Each row comes from the steps of one walk. Every step used is in the known rows, and no mark comes twice. Write the walk behind each row, first mark first.
(in the rows, 128 means zero)
Known rows
nemor/fosa/febe/varaza/gizon/fikala: [160 151 103  75  85  78 113 138 157 136 129 162 135  83  49 126 117 133
 143 144  62 124 144 140 149 111 129 144  67 126  96  52 132 158 184 131
 132 157 114 135 132 108 103 171]
febe/varaza/fosa/nemor/gifip/nute/rutim: [119 124  97 117  74 151 148 186 137  99 151 164 132  88 122 111 129 119
 125 115  84 117  97 157 149 128  87 106 109 112  88  60 166 177 169 125
 117  78 147 158 141 144  47 160]
nadure/rutim: [102 115 125 116 124 122 141 173 143 127 144 157 108 121  82 136 141 141
 116 143 119 120  78 146 184  93  89 105  87 110 101  69 165 176 160 110
 107  98 137 177 104 100  77 162]
febe/varaza/fosa/nemor/gifip/nadure/rutim: [138 105 107 124  74 134 127 195 170 122 160 170 109  81 119 123 116 129
 123 130  96 108  93 137 160 123  95 111 109 116  93  53 168 168 161 115
 111  92 132 144 120 128  28 167]
gifip/nemor/fosa/febe/varaza/gizon/fikala: [162 155 102  81  78  80 109 138 162 143 124 158 131  72  53 129 124 134
 147 137  52 122 146 145 150 118 123 144  60 120  95  61 132 164 185 128
 136 153 117 134 127 111 104 175]
gizon/fikala/fosa: [140 114 117 106 108 116 114 162 140 141 140 146 138 102  59 119 154 132
 136 144  83 109 119 185 135 108 119 142  74 108 120  81 154 148 162 151
  95 138 140 157 129 118 117 150]
nute/gifip: [ 95 156 111  88 117 147 132 145 129 117  93 137 137 111  89 115 170 128
 100 159 120 106  76 186 168  84 105 119  63 121 143  92 146 167 165 122
 100 108 179 159 109 126  71 154]
febe/varaza/fosa/nemor/gifip: [157 131 107 107  44 153 129 164 120  95 147 154 123 104 120 119 134 122
 108 150  54 112 131 175 157 105 103 127  97 128 117  94 137 157 180 107
 128 100 116 123 151 126  72 164]
varaza/fosa/nemor/gifip: [145 125 107 102  50 154 133 169 116 102 151 150 119 111 120 115 137 126
 106 159  58 112 125 184 162  98 105 118 100 122 122  94 141 158 179 110
 128  95 128 127 142 127  72 160]
goka/fosa: [134 118 105 104 112 151 141 166 136 118 111 145 147 117  75 122 155 155
 115 156  73 117 114 175 157  89 128 135  82 132 117  92 135 144 182 133
 111 109 145 164 129 110 112 160]
goka/fosa/nemor/gifip/varaza: [141 147 125  96  69 156 119 161 130 118 120 137 136  83 103 134 154 146
 126 150  47 120 103 174 161 105  85 149  90 105 120  97 146 167 202 105
 133  82 145 152 125 120 105 187]
nute/gifip/nemor/fosa/varaza/febe: [141 162  77 114  80 110 127 156 145 114 113 141 127  67 105 140 138 160
 130 139  61 104 143 142 158 107 124  99  79 151 119  83 129 168 198 122
 104 129 104 146 116 108  83 186]
gifip/nadure/rutim/feni: [106  86 142 124 105 151 137 157 129 146 129 156 121 110  85 120 123 145
 124 147 132 107  86 143 178 100  83 125 114 121 100  45 168 181 153  97
 112  91 139 181 122  88  71 161]
fikala/gizon/goka: [155 115 133  87  85 108 133 143 141 127 127 156 117 112  66 110 149 116
 118 157  63 132 123 154 156  81 134 146  71 115 100  76 133 156 181 144
 102 152 144 158 102  96 134 156]
nadure/rutim/feni/rosur: [ 93  90 149 128  93 133 138 158 114  99 134 146 130 118  82 124 142 147
 139 134 134 123  89 167 179  81  81 150  90 133 102  82 161 204 165  91
 134 100 141 190 116 102  92 154]
fikala/fosa/febe/varaza: [175 147 100 129  95 127 122 129 140 108 123 157 134  90  74 136 145 118
 128 123  75 107 154 147 141 115 102 144  62 153 102  85 143 154 180 120
 110 145  96 157 145 103  94 163]
rutim/feni: [105 110 145 111 107 154 142 129  94 133 107 143 135 130  74 126 140 143
 112 159 118 112 104 166 178  78  86 136  91 132 115  75 147 177 166  91
 115 105 136 180 136  77 114 158]
nemor/gifip/nute/rutim/feni: [ 98  96 134 123  96 171 149 162 104 120 131 148 134 114  98 108 131 132
 127 138 112 119  89 163 171 106  73 115 119 117  99  46 166 184 158  99
 124  78 150 186 144 103  75 156]
gizon/febe: [124 143 113  96 127 121 147 146 130 130 114 143 115 103  68 110 152 127
 131 166  89 117 101 174 153  63 120 136  60 120 126  87 154 149 194 149
  95 128 136 173 104  81 114 161]
fikala/fosa: [128 120 113 113 113 137 126 165 132 128 135 138 133 113  74 136 162 140
 115 145  96 105 114 180 146 103 108 122  70 123 126  92 154 154 171 138
  92 122 141 166 132 117 111 151]
nemor/gifip: [107 128 123 105  80 149 142 168 118  85 143 139 118 120 111 125 155 110
 107 156  73 130 101 194 173  85  84 106  75 117 131  85 154 159 174  96
 129 101 157 158 143 109  81 150]
febe/varaza/fosa: [157 138 104 102  91 116 127 162 129 110 112 156 149  87  85 151 126 129
 103 129  91 111 135 144 153  98 121 130  39 146 103 105 121 164 198 117
 112 121 104 135 136 113 113 166]
fikala/gizon/febe: [167 122 109  91 113 119 133 162 133 144 115 140 117  95  61 105 150 130
 128 171  73 127 113 168 147  77 137 132  77 110 121  72 145 151 200 163
  90 146 128 179 110  72 117 157]
gizon/febe/varaza/fosa: [173 139 100 101  99 112 126 168 135 119 112 154 146  76  77 138 123 127
 117 134  84 110 138 143 145  91 135 138  38 145 108 100 123 155 207 137
 106 130  96 139 125 105 117 168]
nute/rutim/feni: [ 98  90 145 119 111 158 146 149 103 134 127 144 128 124  83 121 129 146
 128 138 126 117  92 154 175 100  85 124 105 116 100  56 153 192 159  95
 123  85 125 187 132  91 101 163]
gifip/nemor/fosa/varaza/gizon/febe: [155 146 101  89  96  96 129 160 151 144 126 143 108  70  66 124 133 148
 140 154  60 119 125 143 150  90 141 116  71 139 114  74 138 149 215 150
 105 142 111 156 112  89 100 189]
feni/rutim: [ 73 128 131  82 138 115 147 159 116 106 120 141 122 108  90 133 138 134
 116 141 138 103 114 166 163  99  90 138  39 117 140  91 154 197 146 118
 103 102 170 163 138 106  92 172]
gizon/varaza: [128 152 117 124  84  87 131 133 126 108 122 158 143 129  68 132 156 121
 109 145  81 117 109 165 159  62 111 150  55 121 105  97 144 150 161 135
  93 123 158 155 125 102 124 165]
fosa/febe: [127 144  98  99 110 126 151 122 128 116 126 147 112 118  75 116 154 126
 123 161  86 111 139 163 169  86 110 116  77 139 108  79 153 164 184 120
 122 136 125 167 114  95  86 153]
febe/varaza/fosa/nemor/gifip/raba: [128 125 112 125  69 163 122 159 105  91 147 153 135 111 109  93 150 119
 102 163  85 122 113 200 157  95  95 111  67 141 129 108 145 148 177 105
 137 114 156 150 149 146  64 161]
rutim/feni/rosur: [ 89 100 147 118  88 136 142 142 102  93 121 142 139 120  82 124 150 141
 133 140 126 125  99 180 174  73  83 156  78 139 112  96 154 200 173  89
 135 108 151 188 126 102 109 151]
goka/fosa/varaza: [147 108 121 121  84 128 135 153 129 114 130 161 138 107  85 119 145 146
 118 135  62 117 121 157 148  91 132 118 111 162 102 100 139 139 188 125
  94 127 118 161 141 104  93 189]
febe/varaza/gizon: [157 155 105  82  93 106 134 140 141 114 128 153 126 103  66 151 121 142
 109 147  77 130 123 128 166 103 116 125  54 141  99  75 135 170 199  95
 120 136 111 149 148 102  97 173]
varaza/gizon/fikala/fosa/nemor/gifip: [160 121 108 101  50 149 123 169 127 116 167 149 114 108 102 105 137 131
 123 161  43 114 127 185 149 115 112 129 113 113 121  75 149 151 171 122
 124 111 127 131 149 130  69 161]
nemor/fosa: [ 79 156 103  86  96 106 118 155 138 118 105 147 139  99  90 168 152 146
 107 141 113 107 118 158 165  95  92 107  66 131 125  72 130 161 178 128
 122 113 157 152 117 105 113 169]
goka/fosa/febe/varaza/gizon/fikala: [179 138 104  81  89  94 120 139 154 136 133 162 138  89  44 112 119 133
 146 149  50 128 143 145 146 108 142 154  73 126  93  60 134 152 184 131
 127 157 110 138 136 108 104 169]
goka/fosa/nemor/gifip: [147 121 108 109  54 171 135 165 122  99 146 149 123 118 115 107 146 135
 114 163  45 114 121 192 157 100 106 129 117 122 124  88 143 147 172 115
 127  93 134 138 146 123  71 161]
fosa/varaza: [122 123 130 114  84 110 139 134 118 110 133 161 121 113  93 128 147 128
 108 136  86 121 108 158 160  82 108 109  98 155 105 103 152 156 183 108
  91 132 124 166 137  97  89 185]
gifip/nemor: [103 148 122 116  93 131 137 140 140 132 102 133 111  92  96 143 182 136
 112 135  78 119 101 189 174  96  71 114  44 108 118 117 152 189 177  99
 121 106 159 170 113 111 108 162]
nemor/gifip/nadure/rutim: [104 103 116 119  94 134 139 195 169 119 159 160 103  94 113 121 132 123
 121 140 106 118  71 151 172 110  85  97 105 105 101  48 181 170 155 109
 111  90 159 165 113 119  32 157]
gifip/febe/varaza/gizon/fikala: [162 141 117  69  86  85 124 137 158 144 124 155 137  86  50 132 119 130
 133 138  54 125 122 144 155 110 127 156  68 109  91  67 142 161 185 123
 120 146 129 145 136 113 113 172]
gizon/febe/varaza: [155 157 116 115 106 117 130 133 132 111 106 157 132  86  73 132 142 117
 127 132  79 117 118 153 143  85 104 158  48 139 111  93 144 152 190 126
 100 137 112 161 133  83 112 173]
fikala/fosa/febe/varaza/gizon/goka: [177 141 113  90  86 102 132 131 159 120 143 161 116  96  55 120 124 124
 138 144  50 123 151 124 147 100 144 156  52 144  89  69 129 149 194 136
 114 159 107 135 112 110 118 170]
fosa/nemor/gifip/nute: [105 156  96 106  62 159 154 155 120  94 130 161 134 109 119 104 156 111
 103 159  68 113 100 191 155  93  73 113 113 124 115  80 179 151 166 119
 107  94 197 155 148 127  45 148]

Write each row's walk
[151 137 100 108  83  92 127 165 128 117 123 155 152 105  73 140 132 132
 105 142  85 110 131 152 155  75 139 131  44 133 102 104 122 154 187 143
 102 119 128 133 121 118 126 163] -> gizon/varaza/fosa
[154 168  96 122  80 113 114 125 148 108 101 156 133  73  87 154 147 125
 127 115  72 107 159 142 151 119  86 136  54 152 101  84 131 165 183 114
 131 137 107 149 133 102  95 176] -> gifip/nemor/fosa/febe/varaza
[186 141 113 112  99 117 119 143 138 121 106 155 133  81  69 128 142 118
 125 136  69 124 127 149 138  94 114 155  61 132 109  83 136 153 194 137
  95 149 106 164 138  77 114 170] -> fikala/gizon/febe/varaza
[109 136 119 108  72  96 119 147 130 114 125 162 132  94  97 152 142 137
 111 124  89 110 124 146 155  97 107 101  99 162 108  86 135 150 185 122
 101 132 129 152 133  99  95 196] -> nemor/fosa/varaza
[150 136  84  93 102 122 146 144 132 120 128 148 123 103  76 120 136 131
 122 158  83 108 155 150 164  92 132 112  68 147 103  84 137 163 200 131
 125 136 105 151 110 108  90 155] -> varaza/fosa/febe
[114 141 114  70 105 146 143 141 156 145  84 123 139  92  85 149 161 135
  96 133  80  93  85 171 173 110 103 134  80  98 118  90 155 167 180 129
 101  96 189 170 107 139  98 165] -> nute/gifip/febe
[177 147  96 121  94 135 130 129 141 103 110 160 141  93  75 128 141 128
 129 129  63 112 155 144 146 108 111 150  68 158  98  86 134 150 186 119
 120 141  99 154 142  99  94 169] -> goka/fosa/febe/varaza
[ 97 107 116 114 110 122 141 182 169 131 147 162 106  97 100 126 133 133
 120 139 122 113  69 141 172 104  90 104  99 107  96  53 180 173 157 115
 100  96 159 172 103 113  45 160] -> gifip/nadure/rutim
[181 132 101 102  64 127 112 134 135 148 142 166 129 101  73 114 132 154
 129 148  62  96 137 159 130 120 124 162 112 120 104  88 145 154 166 143
  97 131 108 128 139 128  92 172] -> febe/varaza/gizon/fikala/fosa/nemor
[111  94 149 127 115 150 138 155 110 142 127 150 123 127  73 127 129 149
 121 148 130 112  91 147 185  91  82 126 108 123 104  55 157 182 155  93
 116  93 126 185 122  78  93 163] -> nadure/rutim/feni
[165 163  86  81  85 101 126 139 150 117 129 154 126  87  64 152 117 145
 121 146  70 121 153 115 164 117 123 120  63 153  95  59 127 165 205 108
 131 145  99 143 140 103  88 178] -> nemor/fosa/febe/varaza/gizon
[ 78 127 106 109 112 139 162 172 137 110 138 157 129 105 104 118 146 123
 122 126 111 124  73 162 160 111  81  99  97 105  90  59 179 184 163 125
 107  83 173 183 125 129  62 155] -> gifip/nute/rutim
[125  99 107 117  78 136 134 199 166 126 163 165 104  89 119 116 119 132
 121 141 100 108  87 143 165 118  98 102 115 108  98  53 172 169 159 118
 110  87 141 147 113 130  28 163] -> varaza/fosa/nemor/gifip/nadure/rutim
[174 110 111 107  43 167 128 169 129 106 151 152 120 112 108  96 143 131
 118 165  29 119 132 182 150 105 122 137 121 117 118  79 134 144 174 130
 123 107 132 134 139 120  80 161] -> fikala/gizon/goka/fosa/nemor/gifip
[167 116 109  74  54 152 146 155 161 136 130 134 123  91  94 137 133 142
 114 140  11 103 126 157 165 125 122 147 113 102  96  80 145 150 192 130
 124  97 151 143 126 141 100 175] -> varaza/gizon/goka/fosa/nemor/gifip/febe
[204 136 100 119  83 131 123 134 148 111 115 163 139  89  67 119 136 122
 134 131  46 119 166 137 139 112 129 159  74 153  90  77 126 146 187 133
 118 156  93 151 135  95 104 169] -> fikala/gizon/goka/fosa/febe/varaza
[125 125 110 127  64 151 123 159 103  94 151 152 137 120 102  86 154 120
 101 170  81 122 111 204 158  84 103 112  69 136 130 107 146 143 171 118
 133 113 169 149 141 150  69 160] -> gizon/varaza/fosa/nemor/gifip/raba
[ 81  96 138 123  87 143 147 156 109  89 130 147 140 110  92 114 143 139
 142 125 129 126  89 173 169  90  77 146  94 131  95  79 166 208 166  99
 136  94 160 193 125 116  87 151] -> gifip/nute/rutim/feni/rosur
[161 124 109  89  49 139 138 155 149 130 126 134 131  94 102 147 138 131
 104 129  29  95 123 166 165 115 109 142 101 100  98  93 148 155 186 131
 116  89 154 140 131 140 102 173] -> gizon/varaza/fosa/nemor/gifip/febe
[151 119 115 111  53 154 122 164 125 111 161 150 118 111 108 104 147 124
 123 157  47 110 124 195 146 110 101 131 111 111 127  83 152 149 162 123
 120 108 134 135 147 128  73 158] -> gizon/fikala/fosa/nemor/gifip
[146 146 102  75 121 110 147 152 139 138 129 140 110  96  55 114 133 142
 132 175  76 124 110 153 157  71 140 128  61 124 119  71 147 152 210 145
 102 137 121 164 109  86 107 168] -> varaza/gizon/febe
[129 130 115 106  56 158 137 151 115  96 151 149 110 123 120 111 149 124
 107 162  59 117 112 190 165  93  90 120 107 116 125  90 152 159 169 103
 126  96 140 142 144 119  68 159] -> fosa/nemor/gifip
[169 129  89  98 105 115 129 146 146 139 148 146 120 100  53 106 141 135
 147 158  64 107 158 159 145 114 137 127  85 132 106  61 150 151 182 148
 117 156 108 155 120 113  89 154] -> varaza/gizon/fikala/fosa/febe
[168 142  97 101  62 131 126 133 121 128 122 169 134 102  98 129 125 150
 105 144  79  95 138 149 146 102 119 148  92 138 101 110 128 165 183 125
 105 112 100 119 133 124  93 176] -> febe/varaza/fosa/nemor
[158 158 104 118  95 122 133 116 134 101 113 160 130  98  78 136 142 115
 122 128  78 116 146 145 154 100  96 143  59 153  99  87 143 162 181 108
 120 142 102 156 140  94  93 168] -> fosa/febe/varaza
[152 144 107  87  69 134 125 142 122 142 118 155 133  96  96 131 135 161
 110 154  76  96 123 154 155  98 115 147  94 121 104 112 133 174 196 125
 111  98 115 128 115 125 105 182] -> gifip/varaza/fosa/nemor
[147 145  88 113  94 110 151 145 127 106 134 148 121  96  96 131 132 149
 126 150  60 114 137 139 161  86 129 106  84 152 108  88 144 165 200 110
  95 135  90 158 129  94  93 178] -> fosa/varaza/febe
[105 170 129  81 113 140 117 148 135 131  82 129 148  78  84 140 169 141
 116 147 100 115  73 171 169  93  85 142  51 105 133  99 147 182 199 109
 114  92 173 168 100 122 108 180] -> nute/gifip/varaza
[154 130  86 105 110 144 147 141 138 119 123 147 129 113  69 106 150 142
 133 164  64 111 152 163 157  95 134 126  89 146 106  75 140 147 186 139
 124 133 119 164 118 103  90 157] -> goka/fosa/febe
[171 132  86 117  88 117 148 154 141 109 133 152 130  91  87 117 127 156
 139 149  39 114 151 134 150  88 155 124  90 157 101  84 130 149 203 130
  95 139  87 149 121  99 103 181] -> gizon/goka/fosa/varaza/febe
[119 167  81 100  91 123 120 139 154 129 102 138 119  78  88 136 163 140
 129 142  81  97 150 161 164 114 100 104  69 138 122  72 134 168 182 136
 136 130 140 153  98 114  78 167] -> nute/gifip/nemor/fosa/febe
[165 145 109  78  90  85 123 132 150 135 135 162 130  92  46 115 120 126
 143 148  59 128 135 145 152 105 131 148  66 122  93  60 141 161 182 123
 127 159 113 141 134 103 101 167] -> fosa/febe/varaza/gizon/fikala
[159 126  94 107 107 121 128 141 142 136 143 146 123 102  59 106 151 128
 146 152  70 105 153 170 142 109 127 133  85 131 109  69 153 151 174 150
 113 153 116 160 118 108  93 150] -> gizon/fikala/fosa/febe
[149 117 113  89  63 158 140 154 150 134 131 128 124  95 104 145 148 135
 107 133  34  94 116 176 163 126  96 136 113  96 108  90 160 157 182 126
 114  90 158 155 134 140  96 168] -> fikala/fosa/nemor/gifip/febe
[164 153 105  75  97 121 133 157 140 140 131 138 111  78  67 112 129 150
 142 173  52 122 113 151 154  86 132 142  73 114 119  74 145 156 221 141
 114 121 117 155 110  95 104 183] -> fosa/nemor/gifip/varaza/gizon/febe
[ 93 154 102 104  79 153 158 166 123  85 127 154 138 108 114 111 161 102
 102 155  76 122  93 192 162  87  71 102  92 125 119  75 180 152 171 115
 110  99 206 168 146 122  55 139] -> nemor/gifip/nute
[115 157  84  93  98 113 131 137 141 118 117 148 124 100  79 139 148 136
 126 151  91 103 154 152 164 102 107 109  77 146 112  62 139 159 185 135
 132 135 128 157 110  99  90 164] -> nemor/fosa/febe
[113 141 118 119  62  98 114 148 140 123 117 154 124  79 103 154 153 141
 115 114  76 110 127 154 156 107  96  96  89 155 110  97 137 159 186 118
 108 126 129 153 127 106  93 200] -> gifip/nemor/fosa/varaza
[188 128 103  96  61 129 114 133 144 157 137 159 130  94  73 123 129 156
 128 141  49  90 140 155 131 131 125 169 119 112  98  86 146 154 172 147
  97 126 111 129 138 133  97 176] -> gifip/febe/varaza/gizon/fikala/fosa/nemor
[ 84 121 108 112  97 150 159 187 135  96 150 154 126 103 117 112 144 114
 124 125  96 127  75 171 161 115  76  90 102 103  97  54 180 178 163 120
 119  77 174 178 134 135  51 153] -> nemor/gifip/nute/rutim
[179 149 102  75  67 122 134 142 153 123 131 148 124  89  79 155 115 143
 109 140  42 118 131 127 166 124 116 136  81 128  91  74 137 165 202 100
 122 121 114 141 151 123  88 181] -> fosa/nemor/gifip/febe/varaza/gizon
[113 147 114 117  63 107 109 149 142 124 108 153 129  72 106 149 158 140
 114 116  82 104 121 158 154 109  99  97  89 155 116  96 133 159 181 123
 106 125 138 150 122 115  81 197] -> nute/gifip/nemor/fosa/varaza
